Each row comes from the steps of one path. Every step used is in the known rows, and no mark comes twice. Write the path behind each row, first mark first.
In the rows, zero is written as 128.
Known rows
zota-fefilu: [147 119 139 118 135 125 121 127 117 138 133 118 161 117 104 140 140 109
 103  94 147 115 126 122 124 125 123 167]
votin-kivi-giva: [130 139 120 139  98 117 118 137 133 123 110 139  41 126 129 106 118 151
 125 149 112 137 125 137 124 103 121 134]
fefilu-zota-fesos-nusok: [140 113 108 165 102  95 104 103 140 131 147 118 123 143 134 164 135 132
  88 121 132 128 152 131  96 149 105 190]
fefilu-zota-fesos-kivi: [128 126 118 114 107 130 106 134 124 125 157 124  85 115 122 148 119 155
 119  83 121 134 145 154  97 102 126 190]
baduf-fesos-nusok-posinip: [152 142  96 153 102  74 110  99 122 123 135 121  95  93 139 113 204  97
  89  99 149 148 110 134 140 152 101 111]
posinip-nusok-fesos-kivi-fefilu: [124 168 136 133 130  93 112 213 153 134 132 129 136  74 110 104 156 137
 100 105  79 151 158 131 164  83 103 133]
giva-kivi-fefilu-zota: [130 117 157 149  96 146 109 162 143 135 114 122  81  92 101 108 125 173
 141 131  71 129 143 127 139 153 127 210]
fefilu-kivi-votin: [141 149 138 129 166 162 125 140 110 136 158 132 166  69 141 153 145 157
 151  87 140 107 116 110 110  91 118 122]
kivi-votin: [127 131 149 136 146 137 127 123 121 129 149 127 165 112 125 147 163 157
 115 119 121 114 108  97 109 108 121 131]
fesos-nusok-posinip: [144 134 126 136 120  91 120  98 128 126 121 117 106 102 137 106 187  88
  97 151 124 137 129 132 125 132 105 141]
fesos-kivi-votin-zota: [112 147 169  92 174 132 116 141 108 122 190 143  88  78 117 133 252 177
  97  94 123 123 118  84 137 109 125 143]
votin-zota: [125 132 151 112 144 123 125 139 124 127 156 137 100 135 121 111 207 138
  90 118 143 129 135  98 147 147 133 139]
giva-kivi-votin-zota-fesos: [137 125 158 154 140 146 105 123 130 140 173 135 114 104 107 160 184 176
  25  85 135 116 107  64 105 102 130 183]
giva-kivi-votin: [124 127 155 151 145 144 123 124 130 137 134 132 129  77 116 145 133 159
 108 120 102 118 100  92 111 102 129 154]
baduf-fesos: [135 135  94 146 113 115 118 129 121 125 141 131 118 122 129 136 147 140
 124  74 154 139 110 132 138 150 126  98]
fesos-kivi: [113 141 125  97 140 129 121 138 120 121 135 134  81  91 126 128 137 138
 149 109 116 137 131 145 134 110 128 136]
kivi-votin-zota-fefilu: [145 126 180 109 169 126 116 132 102 138 182 125 166 107  96 142 251 148
  46  78 158 102 111  62 130 125 119 179]
giva-kivi-fefilu: [133 124 147 148 108 148 111 158 140 136 104 126  91  87 102 113 115 157
 128 139  86 129 131 119 146 143 125 172]
fefilu-kivi: [143 144 122 117 152 153 126 144 119 134 137 131 132  91 144 133 115 129
 172  97 147 121 137 142 129 110 125 120]
nusok-fesos-kivi: [111 159 125 115 146 112 126 156 143 123 139 132 127 107 126 123 132 128
 153  79 120 140 137 139 148  90 120 114]
zota-fesos-kivi-giva: [134 139 107 154  96 154  95 126 115 127 129 140  62 111 104 157  97 168
  64  95 117 140 126 140 111  85 121 179]
baduf-fesos-kivi: [121 148  92 112 122 116 110 140 112 118 150 139  69  83 127 139 159 151
 145  60 142 149 112 151 146 129 124 100]
fefilu-zota-fesos-nusok-posinip: [158 119 119 152  86  90 104  93 133 130 143 108 113 129 132 127 163 103
  66 117 128 134 142 143  91 126 103 199]
kivi-votin-zota: [125 135 169 121 158 132 123 132 115 127 179 137 137 118 121 130 240 169
  72 109 135 115 114  68 132 126 125 137]
giva-kivi-fefilu-zota-fesos-nusok: [146 110 125 188  84 112  87 135 152 138 124 114  84  98 110 150 122 164
  90 132  88 129 153 119 114 165 103 233]
kivi-fefilu-zota-fesos: [149 113 128 154  73 142 100 152 131 131 138 110 131 145 108 136 127 169
 101 110 107 122 151 137 111 139 115 206]
zota-fefilu-kivi: [162 136 129 107 161 150 118 144 107 145 142 123 167  79 119 145 130 111
 149  65 168 109 134 137 127 108 120 156]
votin-kivi: [126 136 118 105 120  94 131 143 139 121 126 127  78 122 146 102 137 121
 164 143 127 131 134 145 121 103 125 110]
posinip-nusok-fesos-kivi: [116 168 129 124 148  88 125 181 153 134 142 135 134  86 125 117 134 110
 102  94 103 154 147 131 146  62 113 114]

Which path is each row?
[167 120 128 165  68 100  91 123 133 130 131  99 113 120 116 115 185 127
  71 129 103 131 153 141 108 144  93 216]
kivi-fefilu-zota-fesos-nusok-posinip
[141 121  95 168 118 101 105  99 140 132 134 121 129 136 135 168 129 116
  73 128 142 128 138 121 105 136 104 150]
zota-fesos-nusok
[127 138 128 100 135 128 105 137 118 125 173 138  68 116 117 138 187 153
  65  79 147 136 137 118 128 107 129 163]
votin-zota-fesos-kivi
[139 130 148 142 139 140 109 122 117 133 186 130 151 138 118 158 212 166
  24  87 151 113 116  72 106 107 122 156]
kivi-votin-zota-fesos
[138 133 116 126 103 142  96 159 124 125 136 121  96 104 108 142 132 172
 110 100 107 131 141 146 127 111 115 171]
zota-fesos-kivi-fefilu
[119 160 135 118 129 122 113 188 142 124 129 124 127 101 112 114 150 157
 154  88  93 138 147 137 168 110 110 137]
nusok-fesos-kivi-fefilu
[147 109 136 168  78 148  96 153 144 140 124 116  96 108  99 136  95 177
 101 107  88 127 145 131 109 134 125 227]
giva-kivi-fefilu-zota-fesos
[116 152 146 119 115 121 111 195 144 124 139 122 118 105 109 107 154 169
 168  78  80 137 159 146 158 125 113 173]
nusok-fesos-kivi-fefilu-zota
[112 175 168 117 179  89 120 185 138 135 190 144 141  76 118 118 247 151
  53  75 111 140 134  71 149  59 111 123]
posinip-nusok-fesos-kivi-votin-zota
[122 133 177 135 161 138 119 134 128 135 163 142 100  84 110 130 209 171
  64 111 116 118 105  60 130 118 134 161]
giva-kivi-votin-zota
[162 139 148 118 177 151 117 141  97 146 164 119 201  62 118 163 162 139
 127  54 160  95 114 105 109  88 112 160]
zota-fefilu-kivi-votin
[127 130 134 123 124 140 104 128 116 126 178 123 123 100 122 170 151 185
 102  74 114 121 124 127  79  81 120 191]
fefilu-zota-fesos-kivi-votin
[121 160 149 131 116  92 110 216 152 134 143 125 124  84 107  97 158 155
 123  96  67 151 170 136 154  97 104 168]
posinip-nusok-fesos-kivi-fefilu-zota
[133 136 129 112 103 109 118 172 140 120 115 121  75 113 131  91 159 150
 172 156 105 129 142 144 139 126 113 125]
votin-kivi-fefilu
[146 149 127 155 131 177 113 138 112 137 122 145 100  93 125 134  97 156
 130 100 129 126 130 132 133 109 122 143]
fefilu-kivi-giva
[167 140 133 144 138 175 106 141 100 146 126 133 133  79 101 148 108 140
 103  68 148 114 127 128 131 103 116 182]
zota-fefilu-kivi-giva
[148 122 116 129  71 105 103 165 143 125 136 109  80 140 127 113 133 167
 142 124 109 126 155 154 100 119 112 184]
votin-kivi-fefilu-zota-fesos
[122 141 139 106 123 137 108 168 121 121 126 128  80  81 109 116 159 168
 156 124  90 135 142 144 153 131 117 155]
fesos-kivi-fefilu
[136 139 140 112 115 137  92 165 119 125 164 129  68 110 101 125 210 181
  67  90 122 133 148 115 146 127 115 182]
votin-zota-fesos-kivi-fefilu
[142 123 187 125 169 135 112 131 115 146 167 131 134  72  86 142 224 151
  46  78 139 106 103  56 129 118 128 200]
giva-kivi-votin-zota-fefilu
[114 164 128 145 122 135 112 152 135 126 123 145  91 110 107 127 111 152
 110  84 100 146 128 130 156  85 118 142]
nusok-fesos-kivi-giva
[139 127 137 163 151 102 100 104 124 132 186 130 137 126 128 170 244 156
  18 105 151 116 126  61 110 136 101 159]
kivi-votin-zota-fesos-nusok
[128 142 117 122  90 121  96 176 114 118 151 128  62  82 110 120 181 193
 157  65 105 145 136 155 156 164 115 155]
baduf-fesos-kivi-fefilu-zota
